Known rows, with every way that one mark hangs from another
[V M R]: [  5.3  23.1   2.3   7.7 -12.1   7.5   5.2  -8.4 -16.7   7.0  23.6 -15.1
  20.7  27.2   0.0   4.8 -37.8 -25.0  -5.8  10.0]
[R [E K] F V]: [ 62.0 -15.1  -8.7  23.3  10.0  77.5   6.5   2.1  14.7   7.4  13.9  10.7
   6.0  -6.7 -81.8 -22.2  -0.2 -25.6  16.2  30.1]
[K [F [R E]] [V M]]: [ 20.8  12.8 -14.1  44.3 -11.2  41.0   5.0  21.1 -11.3  10.0  23.7   4.6
 -12.1 -19.9 -76.7 -33.9 -30.3 -21.2 -25.6   7.4]
[M V]: [ -1.5  -0.5   2.5  24.2   9.8   4.9  -9.0  21.7 -17.9  20.4   5.2  -1.8
   7.2  -7.8  12.4   7.1   2.0 -12.4   6.9   5.4]
[K [F [R V]]]: [  1.6   4.5  -9.8  16.2 -22.2  52.3  13.9   1.8  14.9  16.5  10.1   0.4
 -26.9  -8.1 -65.1 -11.1 -21.3  -5.1  -7.0  -3.1]
[F K R]: [ 15.0  -2.0  -1.5 -14.9  29.0  24.4 -10.5 -35.0  -5.1 -29.4  14.4  21.7
  -8.9   3.8  25.9 -10.1  -8.7  14.9   9.5  -4.8]
[M [V [R F]]]: [ 16.4  11.4  -5.6  17.2  -9.1  37.2 -20.0  13.7 -10.9  16.3  17.0 -14.1
  22.2  15.2 -19.3   3.8 -17.0 -19.2  18.7  25.0]
[E K [R V]]: [ 27.9   4.5 -34.4   4.2  12.2  61.4  -0.2   0.4   7.7  24.2  13.6   0.1
   7.5  -5.2 -34.1  22.5   1.5 -33.0   3.4  30.7]
[E [K [V M]] [R F]]: [ 52.2  22.9 -19.4   0.9  16.9  34.4 -23.1  15.1  -6.0   5.1  34.7   5.5
  34.3 -16.4 -63.2  25.7  -8.6 -44.2  -8.5  52.0]
[F [K [V M]] [R E]]: [ 34.0  -0.3  -7.4  39.8  34.5  44.7 -11.9 -12.9 -24.2 -15.6  31.2  29.2
  -1.9  -3.7  -9.0 -39.1 -21.5  -9.9  -1.9   1.5]
[F K [R E V]]: [ 32.7 -19.6 -16.4  28.8  20.4  83.0   1.5 -28.8   1.2  -9.9  16.5  28.9
 -19.4   9.0 -13.3 -43.0 -19.3  -3.1  18.9  -3.9]
[K F [V M [R E]]]: [ 23.7  27.8 -20.3  62.6  -7.9  46.2  13.1  24.7 -10.0  29.2  31.4   0.5
  -1.2  -6.4 -88.7 -32.4 -36.7 -31.2 -25.2  16.1]
[M [V R]]: [ -3.1  10.5 -11.0  29.1  -0.5  28.4 -12.1  16.4 -21.2  28.2  10.4 -17.1
  12.5  15.6   9.3   7.0 -11.8 -17.0  12.0  10.2]
[M [V [K F] [R E]]]: [ 32.7  30.3 -30.1  37.4   6.8  54.3  21.1  10.1  -6.6  42.0  30.0  -3.0
   5.8 -20.1 -50.1 -15.8 -10.5 -21.4   2.0  23.1]
[V [K [F R]] M]: [ 27.3  43.4   6.0 -11.9  -2.2  -1.0  29.8 -14.3  -0.7  10.3  39.5   5.7
   7.3 -32.5 -42.3  10.9 -23.2 -13.3 -22.7   7.7]
[V M [R E [F K]]]: [ 60.5  15.0  -3.4   4.1  12.6  46.9   6.2 -31.2  -4.8 -22.9  46.3  19.2
  26.8  25.7 -29.1 -31.1 -49.5 -24.8  10.3  29.3]
[K [V R]]: [ -6.9  14.2 -19.1  51.7  -3.5  34.8 -21.2  20.8 -11.9  27.4   5.0 -10.5
   1.3  10.9 -34.0  -4.6   0.4  -9.7  -1.9   0.9]

Rows
[ 41.0  32.5  -8.2  -2.1  -1.7  20.0  34.2 -11.8  -2.3   5.7  38.1   7.1
   5.7 -31.3 -51.9 -14.1 -25.8 -17.8 -20.3  12.5]
[V [K [F [R E]]] M]
[  6.9  39.4  -6.0  53.3  -6.2  22.5   7.6  22.6  -9.3  33.2  33.3  -1.2
   1.6  -9.5 -78.1  -4.1 -31.5 -27.4 -29.3   8.0]
[K F [V M R]]
[  9.1  13.3   2.0  17.7 -20.9  38.9  20.1   1.5   5.8  16.8  25.0   1.9
 -15.1  -6.4 -63.5  -6.4 -38.5 -18.3 -16.1  -1.1]
[K [F [R [V M]]]]
[ 27.7   7.6 -22.9  56.1  37.2  56.8 -11.2  -7.8 -11.4   4.8  22.5  25.9
  -5.4   2.4 -22.0 -35.0  -7.0  -4.1   7.3   3.6]
[F [K [V [R E]]]]
[ 46.8  20.7  -4.0  48.1  -4.2  50.8  49.6   0.8   6.4  38.3  39.9  23.2
  -1.6 -30.2 -88.1 -21.7 -25.2 -37.1 -14.7   8.7]
[R E [V [K F] M]]
[ 27.8  35.6  14.8  37.0  -0.2  22.1  42.9  -0.9   7.1  44.1  41.5  21.0
   2.6 -33.4 -74.9  12.6 -19.5 -30.3 -18.4   1.7]
[R [V [K F] M]]
[ 49.4  25.9 -18.7   0.9 -23.8  51.2   4.4  -6.2  11.3  21.7  44.3  15.5
  29.4  -5.6 -66.2  20.6 -30.2 -47.6   5.4  38.5]
[E [R F [V K M]]]
[ 46.7  15.0  -8.2  40.9  32.0  29.4  21.6  19.0  -7.9  17.5  25.7  10.3
   0.6 -39.4 -75.6 -20.7  -5.2 -27.7 -25.0  21.8]
[R [E [K F [V M]]]]
[ 13.6   8.0 -23.3  16.5 -23.9  45.1   3.0   1.7  -0.7  21.9  27.2   5.7
  11.9  13.5 -26.0  11.2 -36.9 -45.2  -3.7  21.8]
[E [R [V M]]]
[ 37.3  34.8 -36.4  15.5  -3.4  53.5  31.2 -11.0  10.4  23.3  26.3  -2.9
  -1.7 -14.6 -69.7 -24.2 -13.5  -8.3  -6.4  21.5]
[V [K F] [R E]]
[ 17.7  -6.9 -25.1  25.1 -24.3  76.1  17.8   3.8  16.4  12.2   9.2   2.4
 -30.0  -3.9 -76.8 -38.7 -27.3 -11.3  -5.0   5.0]
[K [F [R E V]]]
[ 21.0  23.9  17.8  36.2   1.5  15.7  25.4  -3.6  -6.1  38.4  33.4  15.2
  15.0 -17.2 -36.3  16.0 -10.6 -31.3  -5.2  -1.4]
[R [V K M]]
[ 23.4  18.0  17.9  42.9  49.4  -1.4  -4.7  -5.4 -19.1  -0.3  34.8  41.6
   6.8 -18.5  -5.7  -2.0  -7.8 -13.6  -9.5  -6.8]
[F [K [V M]]]
[ 16.3   1.3 -28.9  43.1 -11.9  58.7  -3.9  24.2  -0.5  10.6   7.4   2.1
 -25.5 -21.7 -80.2 -40.7 -10.0  -3.1 -15.8   4.3]
[K [F [R E]] V]
[ 48.1  46.4 -17.6  16.3  -4.2  35.5  42.7 -11.5  -0.8  23.8  46.7  -0.8
  14.5 -12.9 -64.8 -17.2 -37.7 -27.9 -18.3  23.7]
[V [K F] M [R E]]
[ 37.0   8.1   9.6  21.6  34.0  22.5 -20.9  -7.7   4.4 -13.0  26.6  40.9
   6.2 -17.2 -44.5  -8.5   2.2   1.3   8.7   9.0]
[R [F [K V]]]
[ 67.7  -5.9  11.2  34.1  17.9  62.9  14.6 -21.3   5.8 -10.0  45.1  46.2
  11.9   2.5 -59.8 -37.4 -39.9 -32.0  14.1  18.4]
[R E [F K] [V M]]
[ 22.6  23.5  -3.5  30.3  38.2  16.8   6.8  22.7   2.3  25.5  13.2   7.1
  -8.4 -46.4 -75.4   9.9  20.6  -8.9 -23.3  12.3]
[E [K F V]]
[ 27.6  27.1 -41.4  11.7 -16.7  61.4  19.5   0.5  21.8  38.3  28.8  13.2
  -4.6 -22.1 -74.3  12.5 -12.2 -28.6  -5.8  23.1]
[E [R [V [K F]]]]
[ 25.2   1.9 -11.8  25.7 -24.5  62.6  26.3   2.4   4.7  10.9  23.1   3.3
 -18.2  -4.8 -73.5 -33.9 -43.2 -24.2 -12.6   6.2]
[K [F [R E [V M]]]]
